What can hang from each mark:
k_580: k_65 k_258 k_480
k_329: k_65 k_480 k_580
k_120: k_480 k_896
k_480: k_329
k_752: k_896
k_65: k_329 k_480
k_896: k_120
k_258: k_65 k_329 k_480 k_580

Each row was made from one small tree. The marks that hang from a mark follow it in brackets, in the order of their numbers. Every link used is in the known rows. Write each row's tree.
Known rows:
k_258[k_329]: [ -9 -47  36  14 -51  17  -2   3  29  14  12  12   0  10  -5 -27  34 -14
  -2  11  33   3  -3 -28]
k_258[k_329[k_480]]: [  1 -41  25   9 -48  28   0   2  43  -2  12  29  -2  13  -4 -35  25 -17
 -15   1  26 -11 -18 -26]
k_329[k_580[k_65]]: [ -2 -12  49  13 -46  35  16  10  11   1   1   2   0 -18   0 -15  13  -9
  23  14  -4 -28 -31 -25]
k_258[k_65]: [ -5 -13  30  22 -47  -7   8  -5  27  14  19  -7 -23   4 -10 -22   0  -4
   3   5   9   0  -7 -13]
k_896[k_120[k_480]]: [-20  13   9  61 -44  19  -1  20  29 -26  16 -10   4  17 -14 -24  17  -6
   0  36  22   4 -28 -21]
k_480[k_329]: [ -5  -6  45  22 -41   5   9  20  24  13  12  -9 -15  -9  -5 -15  29  -8
 -12  -1  36  -6   7  -7]
k_329[k_65]: [ -5   2  29  28 -49  -3  -4 -13 -15  19  21  -2  -1  -3   1 -13  18 -15
   6  -6  12  -8  -5  -6]
k_65[k_329[k_580[k_258]] k_480]: [-22   5  41  31 -42  58  15   4  47  11  17  -3  18  11   0 -25  41 -29
 -23  24  34 -13  -3 -33]
k_580[k_65[k_329] k_258]: [-18 -39  50  30 -48  50  14  11  -6  23   8 -27  16  -2   3 -37  39 -29
   2  -4 -12  -4   4  -9]
k_329[k_480 k_580]: [ -5   7  35  15 -38  31   8   6  52   3   3  31  -7   0 -10 -19  13  -7
  -2   7   6 -29 -38 -31]
k_752[k_896[k_120]]: [-15   0  22  36 -28   9  21  -9  24  16  16  -5   0  27 -21 -19  14   4
   2  27  -1 -18   5 -21]
k_480[k_329[k_65 k_580[k_258]]]: [  5   0  46  -2 -27  24  28 -24   8  31  23 -11  11 -37  -6 -21  39 -18
   3  33  39 -11 -23  -2]
k_896[k_120[k_480[k_329[k_580]]]]: [ -9  23  27  34 -36  35  30  22  44 -30  14 -10   5  -8 -20 -18  21   4
  -7  52  54 -16 -43 -26]
k_580[k_65[k_329] k_258 k_480]: [-13 -55  43  44 -35  51   3   8   5   9   6 -37  29   1   0 -40  38 -36
  31 -14  -8  -6  16   7]
k_258[k_480[k_329[k_65]] k_580]: [  1  15  40  -5 -68  -9  49 -19  34   7  18  -4 -33 -34 -28 -21   8 -21
  13 -15  62 -21  12  10]
k_752[k_896]: [-15  -9  35  27 -28   0   9  -5  30  33  10 -27  -1  17  -2 -18  23  -7
   6  -1   0 -16  13 -22]
k_120[k_480[k_329[k_65]] k_896]: [ -8  -4  21  43 -37  19  15   5  11  11  26 -62  29 -20  -2  -8  30 -10
  19   2  45   2 -28   5]
k_896[k_120[k_480[k_329[k_65 k_580]]]]: [ -1  27  18  27 -39  26  33  -3   4 -30  27 -16  13 -18 -15 -16  17   0
  -5  45  56 -24 -46 -15]
k_120[k_480]: [-19   6  23  51 -42  10 -14  23  32  -8  10 -33   3   6   6 -22  27 -17
   3   8  23   6 -19 -23]
k_580[k_258[k_65 k_480]]: [ -6 -22  19  15 -57  -1  21 -22  58  22  22 -22 -28  -5 -19 -31  -2 -22
   8  25  29  12 -12  -3]
k_480[k_329[k_65 k_580]]: [  5   8  46   2 -42  12  26 -12  -1  16  18  -2   0 -28  -6  -8  22  -6
  -1  10  43 -28 -18 -10]
k_752[k_896[k_120[k_480[k_329[k_580]]]]]: [ -9  18  28  26 -18  29  45   5  50 -15  14 -39  11   2 -16 -19  22   8
  -5  52  46 -32 -27 -32]
k_120[k_896]: [-20 -17  34  48 -42  21   0  10  40  43  10 -10  13   3 -16  -5  24  -2
  31   1  -2   7 -16 -11]
k_480[k_329[k_65]]: [  3   0  37  15 -44  -2  12  -4 -15  13  24 -13  -7 -18  -1 -12  24 -12
  -9  -7  38 -13   4   2]
k_65[k_329[k_580]]: [-28  -7  57  30 -56  34  15  13  34  27   3   7   7  10  -9 -15  29  -6
 -10  -3  13 -25  -6 -36]
k_65[k_480]: [ -9  16  20  40 -46  17 -10  16  31 -14  19   3 -11  14   5 -11  18 -21
 -18   6  33  -5   6 -20]
k_329[k_480 k_580[k_65 k_258]]: [  9 -19  37   2 -29  60  20  -2  30   1   2   8   8 -23  -2 -37  20 -24
  16  28 -13 -24 -51 -17]
k_329[k_65 k_480 k_580]: [  5  13  26  10 -42  25  12 -19  13   2  17  27   4 -10  -4 -17   7 -10
   0   3   8 -35 -42 -21]
k_120[k_480[k_329] k_896]: [-17 -10  30  49 -33  26  12  30  48  10  13 -57  20 -11  -6 -10  34  -6
  16   7  42   8 -26  -6]

Write each row's tree:
[-13 -17  33  35 -49  61  12  15   3  -9  17 -27  16   7  15 -32  35 -39
 -17   4  14  -8  13 -13] -> k_580[k_65[k_329 k_480] k_258]
[  1  33  23  19 -48  25   8 -16   6 -10  26   9   4  -4   7  -4  12 -20
  -8  17  40 -27 -19 -24] -> k_329[k_65[k_480] k_580]
[  4  11  34  18 -47  48  15  12  16 -32   9   0  -2  -8  11 -11  11 -19
   4  20  21 -31 -25 -30] -> k_329[k_580[k_65[k_480]]]
[-11   8  18  40 -21  16  32  10  35 -16  20 -51   6  12 -11 -23  22   0
 -12  32  42 -15  -3 -18] -> k_752[k_896[k_120[k_480[k_329]]]]
[ -4  -7  53   5 -24  31  25   2  45  31  10  -7   2 -29 -13 -24  41 -14
   0  40  36  -5 -21 -15] -> k_480[k_329[k_580[k_258]]]
[-20   8   9  51 -25  15  16   2  36 -10  17 -39  13  27 -11 -25  17  -2
   4  34  15 -11 -14 -26] -> k_752[k_896[k_120[k_480]]]
[ -8   7  48   2 -64  -1  44   6  72   7   7   1 -43 -24 -32 -24  12 -15
   9 -10  58 -15  15   0] -> k_258[k_480[k_329] k_580]
[  7 -18  27 -11 -51  19  38 -21  60 -21  28  16 -22   2 -17 -42   6 -19
   1  17  55  -2   9 -25] -> k_258[k_65[k_480] k_329 k_580]
[ -6   5  31  29 -35  33  28  -1  26  11  21 -51  33 -30  -5  -3  28  -3
  26  19  48 -13 -51 -11] -> k_120[k_480[k_329[k_65 k_580]] k_896]
[  9 -24  26  -6 -51  33  25 -16  52 -20  27  12  -7   7  -2 -24   4 -10
 -12  39  64 -13 -22 -43] -> k_258[k_65[k_480] k_329[k_580]]
[ -9  11  25  29 -21  46  30   9  50 -14  18 -19  14 -18 -21 -30  37  -8
  -2  74  50   1 -46 -18] -> k_896[k_120[k_480[k_329[k_580[k_258]]]]]
[  5   0  33  12 -33  59  16   1  24 -14  14  -9   9 -18  10 -24  25 -32
   8  43  17 -15 -28 -22] -> k_329[k_580[k_65[k_480] k_258]]
[ 13 -24  53   9 -30  22  34   9  29 -20   2 -17 -11 -34 -20 -35  21 -21
  51 -22  23 -23  19  17] -> k_258[k_580[k_65 k_480[k_329]]]
[-15  -2  39  36 -30  41  26  25  64  10  10 -47  23 -21 -12  -6  32   2
  23  26  46  -6 -49 -20] -> k_120[k_480[k_329[k_580]] k_896]
[-14 -50  31  40 -31  22   9 -13  38  23  21 -35  13  14 -15 -44  22 -24
  17  -5  11   8  17   5] -> k_580[k_258[k_65[k_329]] k_480]
[ 11 -38  41  26 -32  24  10  21   8 -20   6 -33   2 -20   1 -21  20 -20
  28 -16  26 -19  11  13] -> k_580[k_65 k_480[k_329]]
[-11  15  18  48 -38  20  15  28  29 -30  18 -22  -1   2 -16 -22  23  -3
 -15  33  51  -1 -19 -13] -> k_896[k_120[k_480[k_329]]]
[  1 -32  36  -3 -45  42  14  -2  58  -1   6  39   5   3  -9 -31  22 -10
  -6  18  29 -24 -40 -42] -> k_258[k_329[k_480 k_580]]
[  7 -12  59  -1 -42  37  34  17  10  -4   2 -11  -5 -32  -1 -13  19  -6
   7  13  26 -31 -23 -16] -> k_480[k_329[k_580[k_65]]]
[-16  -7  35  13 -54  24  19  -9  70  29   6   0 -11 -15 -18 -21  17 -23
  15  39  34  -4 -30 -21] -> k_329[k_580[k_258[k_480]]]
[ -3 -17  44  27 -36  57  35  28  34  -8   5 -58  30 -34  -1  -9  26  -2
  38  21  32 -18 -55 -15] -> k_120[k_480[k_329[k_580[k_65]]] k_896]
[ 12 -59  19  -7 -34  28  17 -26  50   9  26   7  -3   2 -10 -54  17 -21
  -8  28  24   9 -26 -17] -> k_580[k_258[k_65 k_329[k_480]]]
[  4 -30  42  26 -35  37   6   7  21 -14  -2 -10  13 -15  -4 -20  13 -16
  51   5   1 -29 -22  -8] -> k_329[k_580[k_65 k_480]]
[ 11 -18  44   5 -26  -5  40 -13  61  -6  16 -16 -26 -22 -34 -37   5  -9
  38 -12  40  -9  22  16] -> k_258[k_65 k_580[k_480[k_329]]]
[ 11   8  22  14 -42   7  24   7  34 -25  31 -20 -30  -1   1 -14   2 -10
 -32   9  63  -8  10  -9] -> k_258[k_65[k_480[k_329]]]
[ -8 -24  39  30 -59  49  12  25   1 -11   5  -1   5  11   6 -30  16 -19
 -14 -38 -14 -34  -5 -15] -> k_580[k_65[k_329[k_480]]]
[  4  -6  23  26 -36  47   3   8   8 -16  19 -20   4  -8  14 -28  27 -39
   3  25  13   0  -5  -8] -> k_580[k_65[k_480] k_258]
[ -4 -56  40  16 -35  33   2  -6  56   3   5  11  19   3 -13 -28  30 -15
  34  19  44 -13 -15 -25] -> k_258[k_329[k_580[k_480]]]
[ -4 -29  30  17 -60  27  15   2  25   9   7 -23 -11 -17  -3 -28  15 -34
  20  16  14   0 -14   0] -> k_580[k_65 k_258[k_480]]
[ 12  16  33  -1 -40  20  38   1  49 -24  26  -8 -23 -12  -5 -11   0  -3
 -26  26  64 -23 -12 -22] -> k_258[k_65[k_480[k_329[k_580]]]]
[ -9 -12  53  12 -57  49  38  12  24 -11  -1  13  -7  -4 -14 -44  15 -21
   7 -42 -16 -37   3 -12] -> k_258[k_580[k_65[k_329[k_480]]]]
[-10 -27  29  21 -40  31  20 -12  40  20  23  -8  -2  13  -9 -46  14 -18
 -25  -6  -1  -3  -7 -12] -> k_580[k_258[k_65[k_329[k_480]]]]
